What can hang from each mark:
zofep: nota zonet
zonet: kolited zofep
rusiv: kolited zurap
kolited: derubu moru vabozi zonet
losa: zofep zurap
zurap: rusiv
nota: zofep
moru: kolited
derubu: kolited namale
namale: derubu

Every row comes from one small tree of marks. Brackets hold a mark, then the marks that hang from it, in alphabetical order. Every link used is in the known rows. Which tree was each row made from?
Known rows:
[moru [kolited derubu vabozi zonet]]: [ 3.13 -0.51  4.41  0.74  1.27 -1.45 -1.57  2.51 -0.27  1.05 -1.19 -0.41
  2.26  2.59  4.53 -0.12  0.78  0.38 -0.14  1.86  0.51  0.21 -1.05 -2.95]
[nota [zofep zonet]]: [-0.39  0.96  1.13  2.11 -0.20 -2.37 -0.24 -0.75  1.58 -0.51  0.62 -0.33
  0.69  0.13 -0.92  1.54 -0.85 -0.61 -1.38 -0.11  1.67  0.33  0.80  1.81]
[zofep nota [zonet [kolited derubu moru]]]: [ 2.54  0.01  5.51  2.55  1.37 -2.06  0.55  0.58  3.72 -3.21  0.03 -0.85
  1.66  3.69  2.16 -0.29  0.05  0.87  1.41 -1.31  2.24 -0.33  0.10 -0.88]
[moru [kolited [derubu namale]]]: [ 0.79 -1.50  1.95  0.01  2.19  2.00 -0.74  1.48 -0.45 -0.34 -1.67 -0.89
  2.96  2.93  1.92 -0.54 -0.21  0.40  1.13  0.89  0.19 -0.31  0.22  0.03]
[zurap rusiv]: [ 0.45  0.39 -0.63  0.12 -1.86 -0.35 -0.65 -0.98  0.62  0.13  0.04  0.01
 -0.53 -1.60  0.40 -0.02 -0.16  0.60  0.49  1.29  1.04 -0.36  0.18  0.50]
[derubu namale]: [-0.33 -0.51 -0.01 -0.63  1.31  0.66  0.27  0.08 -0.23 -0.32  0.77 -0.21
  1.61  0.81 -0.54 -0.40 -0.58  0.35  0.06 -0.19  1.02  0.32  0.62 -0.63]
[rusiv [kolited moru vabozi] zurap]: [-1.13 -0.07  1.13  0.91 -0.19 -1.75  1.05 -1.29  1.94  1.80 -0.54  0.13
  0.59  1.68  0.87 -0.99  1.15  0.45  1.08  0.34 -0.27  0.83 -0.58 -2.91]
[losa zofep zurap]: [-1.13 -0.95 -1.13  0.19 -0.83 -2.56  1.14 -0.38 -0.27 -1.66  2.35 -0.69
  1.30 -1.62  0.74 -0.52  1.05 -1.02 -1.49 -0.39 -0.84  1.78 -0.16  1.37]
[rusiv [kolited moru] zurap]: [-2.00 -0.31  0.87  0.98 -0.39 -0.20  1.64 -1.43  2.24  0.62 -1.14 -0.33
 -0.06  2.28  0.26 -1.30  0.68  0.52  2.00 -0.55 -0.87  0.03 -0.50 -0.77]
[namale [derubu [kolited moru]]]: [-0.95 -0.33  0.45  0.06  0.07 -0.01  1.62  1.24 -0.51 -0.13 -0.56  0.57
  1.38  1.33 -1.45 -2.25 -2.20 -1.00  1.04 -0.84  1.80  1.83  0.32 -0.60]
[kolited [derubu namale] vabozi [zonet [zofep nota]]]: [ 3.85  0.07  5.86  0.36  2.80 -1.82 -0.70  0.84  1.19 -0.86  3.30 -0.07
  3.50  4.22  2.90  0.84  0.42  1.55 -1.09  1.79  2.62  0.30 -1.44 -4.62]
[zonet [kolited moru] zofep]: [-1.04 -0.83  1.91  0.48  0.60 -2.10  1.09 -0.46  2.27 -0.01 -1.47  1.61
  1.13  2.29  0.91 -3.07 -0.89  1.54 -0.60  0.00 -1.18  2.06 -1.50 -0.73]
[losa [zofep nota [zonet [kolited derubu vabozi]]] zurap]: [ 1.88 -1.02  3.68  2.50  1.34 -5.30  0.71  0.82  1.77 -3.89  3.37 -1.56
  3.82  0.80  2.43  0.18  1.67  0.15 -1.84  0.33  1.70  1.08 -0.40  0.10]
[kolited derubu moru vabozi [zonet zofep]]: [ 3.92  0.43  5.18  0.43  0.58 -3.58  0.28  0.73  1.49  1.31  0.64  1.89
  1.14  3.50  4.91 -0.51  0.35 -0.09 -0.54  0.90  1.33  1.82 -1.87 -5.45]
[zurap [rusiv [kolited derubu [zonet zofep]]]]: [ 1.85  0.26  4.01  0.80 -0.17 -1.35 -0.09  0.86  1.54  0.02  0.06  0.44
  0.86  2.85  2.62 -0.38  0.87  0.99  0.52  3.59  1.79 -1.36 -2.21 -0.93]
[losa [zofep nota [zonet kolited]]]: [-0.13 -0.16  3.51  1.94  1.13 -3.49  0.32  0.26  2.54 -3.61  2.10 -1.37
  2.07  0.70  0.46  0.20 -0.09  0.33 -1.24  0.03  0.98  0.15  0.01  2.05]
[moru [kolited [derubu namale] vabozi]]: [ 1.70 -1.20  2.21 -0.04  2.39  0.42 -1.29  1.61 -0.72  0.87 -1.08 -0.43
  3.62  2.27  2.57 -0.20  0.29  0.36  0.15  1.80  0.81  0.38  0.10 -2.10]
[zofep zonet]: [ 1.32  0.22  1.29  1.32  0.84 -1.53  0.19  0.84  1.02 -1.06  0.73 -0.40
  0.96  0.04  0.40  0.94 -0.28 -0.25 -0.20 -0.22  1.81 -0.80  0.38  0.71]
[zonet [kolited [derubu namale] moru vabozi] [zofep nota]]: [ 1.48 -0.79  5.03  0.67  2.57 -2.12  0.29 -0.39  2.83 -1.05  0.77  0.88
  3.58  4.64  2.11 -1.79 -0.08  2.14 -0.33  0.71  1.30  1.92 -1.16 -3.89]
[nota [zofep [zonet [kolited [derubu namale] vabozi]]]]: [ 0.98 -0.12  3.63  2.23  2.25 -4.06 -0.04  0.45  1.12 -0.32  0.14  0.23
  3.29  2.40  0.38  0.23 -0.67  0.11 -2.12  1.19  2.96  1.19  0.21 -0.36]
[namale derubu]: [ 0.47  0.28 -0.60 -0.05  1.19  1.16  1.09  0.13 -1.15  0.49  0.08 -0.03
  0.62 -0.58 -1.78 -0.25 -1.25 -1.33  0.92  0.04  1.26 -0.15  0.32  0.29]
[kolited derubu]: [ 1.99 -0.33  1.68  0.28  0.82  0.29  0.23  0.65 -0.38 -0.40 -0.52  0.18
  0.29  1.89  1.44  0.55  0.51 -0.68  0.56  0.58  0.55 -0.65 -0.44 -0.25]
[kolited derubu zonet]: [ 3.36  0.03  4.14  0.53  0.77 -1.11  0.16  1.72 -0.14 -0.39  0.11  0.03
  0.30  2.95  3.13  0.23  0.54 -0.31  0.27  0.50  1.18 -0.59 -1.22 -1.82]

Which tree is each row?
[ 3.03 -0.13  5.70  2.00  2.52 -3.00  0.20  0.69  3.24 -2.32  1.20 -0.59
  3.43  3.71  2.38 -0.30  0.04  1.15  0.64 -0.62  3.60  0.59  0.42 -3.23]  [zofep nota [zonet [kolited [derubu namale] moru vabozi]]]
[ 2.55 -0.30  5.17  2.60  2.19 -1.65  0.02  1.12  2.58 -3.48  0.59 -1.38
  2.23  3.24  1.24  0.51  0.23  1.31  0.48 -0.01  2.19 -1.44 -0.21  0.44]  [zofep nota [zonet [kolited derubu]]]
[-0.06 -0.12  3.53  0.91  0.75 -2.92 -0.14 -1.07  3.34 -0.46  0.58  0.87
  2.03  2.32  1.25 -1.97 -0.11  2.48 -0.89  0.35 -0.08  2.22 -1.26 -3.13]  [zonet [kolited moru vabozi] [zofep nota]]
[ 1.47 -0.67  2.33  1.13 -0.62 -1.97  0.52  0.68  1.16 -0.87  1.25 -0.25
  1.87  1.79  2.73 -1.01  1.69  1.28  0.12  2.45  1.29 -0.39 -2.14 -0.79]  [losa [zurap [rusiv [kolited derubu [zonet zofep]]]]]
[ 0.75  0.29  3.89  0.63  0.68 -2.19  0.63  1.27  1.11 -0.38  2.05  0.46
  2.81  2.73  0.13 -1.62 -1.80  0.68 -0.37  0.23  2.73  2.26 -0.86 -3.66]  [namale [derubu [kolited moru vabozi [zonet [zofep nota]]]]]
[ 3.05 -0.42  4.12 -0.06  1.98 -0.54  0.38  1.84 -0.41 -0.67  0.77 -0.19
  1.71  3.70  2.69 -0.06  0.00 -0.06  0.34  0.32  2.07 -0.27 -0.66 -2.42]  [kolited [derubu namale] zonet]
[-1.93 -1.20  1.19 -0.51  0.06 -0.69  0.77  1.28  0.45 -1.02  0.08  0.49
  2.41  2.90 -0.10 -2.59 -1.62  0.74  0.14 -1.19  1.61  2.53  0.61 -1.69]  [derubu [kolited moru] namale]
[ 2.82 -0.65  4.39  1.51  2.56 -3.90  0.97  1.58  1.58 -0.53 -0.39  0.73
  3.11  2.94  2.81 -1.21 -0.32  0.13 -0.04 -0.01  3.10  1.23 -0.02 -2.91]  [zofep [zonet [kolited [derubu namale] moru vabozi]]]
[-0.53 -0.14 -0.50  0.79 -2.53 -2.03 -0.08 -1.96  1.74 -3.17  3.77 -1.88
  1.07 -2.35  0.66  0.35  1.24  0.46 -0.45  0.23  0.58  0.92  0.42  1.48]  [losa [zofep nota] [zurap rusiv]]
[-0.66 -0.95  3.40 -0.27  0.04 -2.01  0.73  2.27  0.68 -1.01  0.59  0.35
  2.38  3.88  1.40 -2.90 -1.58  1.03 -0.08 -1.25  2.05  2.53 -0.10 -3.05]  [derubu [kolited moru zonet] namale]
[ 0.48 -0.19  3.65  0.27 -1.07 -4.31 -0.02  2.31  0.64  0.47  0.44  1.05
  1.39  2.43  2.58 -2.19 -0.53  0.62 -1.12 -0.15  1.78  2.99 -0.79 -4.52]  [derubu [kolited moru vabozi zonet]]
[ 2.56  0.78  4.59  0.75 -0.80 -3.23 -0.13  0.37  2.31  1.40  0.04  1.35
  0.87  2.65  4.24 -0.87  1.07  0.53  0.56  3.20  2.42  0.43 -1.97 -4.16]  [zurap [rusiv [kolited derubu moru vabozi [zonet zofep]]]]
[ 2.98 -0.08  4.58 -0.04  0.94 -1.05  0.99  1.04  0.99 -0.26  0.11  0.47
  1.02  4.29  3.79 -1.03 -0.34 -0.46  1.50 -1.23  2.04  1.06 -0.26 -4.06]  [kolited [derubu namale] moru zonet]
[ 1.57  0.04  2.08  0.10  0.57 -0.95 -0.43  0.52  0.36  0.83  0.30  0.25
  1.96  1.41  1.61 -0.03  1.19  0.36  0.72  3.54  3.20 -0.68 -0.44 -2.41]  [zurap [rusiv [kolited [derubu namale] vabozi]]]
[ 2.00 -1.18  4.18  0.26  2.18  0.69 -0.78  2.48 -0.25 -0.31 -1.14 -1.00
  2.89  3.88  3.38 -0.71 -0.18  0.71  0.83  0.81  0.69 -0.26 -0.47 -1.29]  [moru [kolited [derubu namale] zonet]]
[-0.15 -0.90  3.87 -0.32  0.78 -3.85  0.25  1.99  0.94  0.12  1.69  1.44
  3.78  3.78  1.98 -2.72 -1.44  1.66 -1.95  0.53  2.26  3.58 -1.14 -4.82]  [derubu [kolited moru vabozi [zonet zofep]] namale]
[ 0.48 -0.42 -0.61  1.51 -1.77 -4.28  0.68 -0.47  1.17 -2.52  3.03 -1.07
  1.72 -3.05  1.44  0.31  0.60 -0.71 -1.22  0.55  1.65  0.77  0.36  2.42]  [losa [zofep zonet] [zurap rusiv]]
[-0.53  0.39  2.60  1.19 -2.80 -3.40  0.65 -0.99  3.39 -2.64  3.31 -1.69
  1.00  0.14  2.67 -1.02  1.79  0.35  0.69  0.03  1.23  1.34 -0.40 -1.09]  [losa [zofep nota] [zurap [rusiv [kolited moru zonet]]]]
[ 0.80 -0.19  1.74  0.17  0.33  0.48  0.09  0.41  0.65 -0.21 -0.28 -0.14
  1.40  1.94  1.00 -0.33  0.72  0.36  1.58  2.73  2.60 -1.34 -0.35 -0.45]  [zurap [rusiv [kolited [derubu namale]]]]
[ 1.13  0.49  3.82  0.71  0.53 -1.04 -0.58 -0.02  2.14 -1.46  2.44 -0.50
  1.08  2.29  1.17  0.30 -0.08  1.94 -0.71  0.43  0.32 -0.20 -1.37 -1.36]  [kolited [zonet [zofep nota]]]
[ 1.80 -0.43  4.99  1.18  1.52 -2.64  0.09 -0.52  3.08 -0.84  0.13  1.06
  2.30  4.03  2.57 -1.47  0.37  1.85 -0.40  0.88  0.44  1.65 -1.64 -3.36]  [zonet [kolited derubu moru vabozi] [zofep nota]]
[ 1.18 -0.14  2.89  2.46 -0.69 -3.06  0.59 -0.01  2.77 -4.20  3.64 -2.24
  2.60  0.26  2.00  1.18  2.06 -0.23  0.30  1.45  2.87 -0.96 -0.07  1.73]  [losa [zofep nota zonet] [zurap [rusiv [kolited derubu]]]]
[ 0.65 -0.06  2.91  0.22  0.67 -2.84  1.14  1.88 -0.07  0.86  0.94  1.44
  2.62  2.16  0.43 -2.34 -2.02 -0.08 -0.85  0.69  2.43  2.71 -1.19 -3.47]  [namale [derubu [kolited moru vabozi [zonet zofep]]]]
[ 0.00 -0.54  4.92  0.09  0.74 -3.18 -0.27  1.41  2.10 -1.19  2.84  0.44
  4.00  4.34  1.70 -2.08 -1.19  2.40 -1.42  0.07  2.58  3.07 -0.76 -5.05]  [derubu [kolited moru vabozi [zonet [zofep nota]]] namale]
[ 1.39 -1.28  3.73  0.18  2.62 -2.85  0.91  0.33  1.40  0.58 -0.69  2.07
  3.33  4.00  2.46 -2.59 -0.41  1.16 -0.96  1.23  0.83  2.48 -1.54 -3.66]  [zonet [kolited [derubu namale] moru vabozi] zofep]
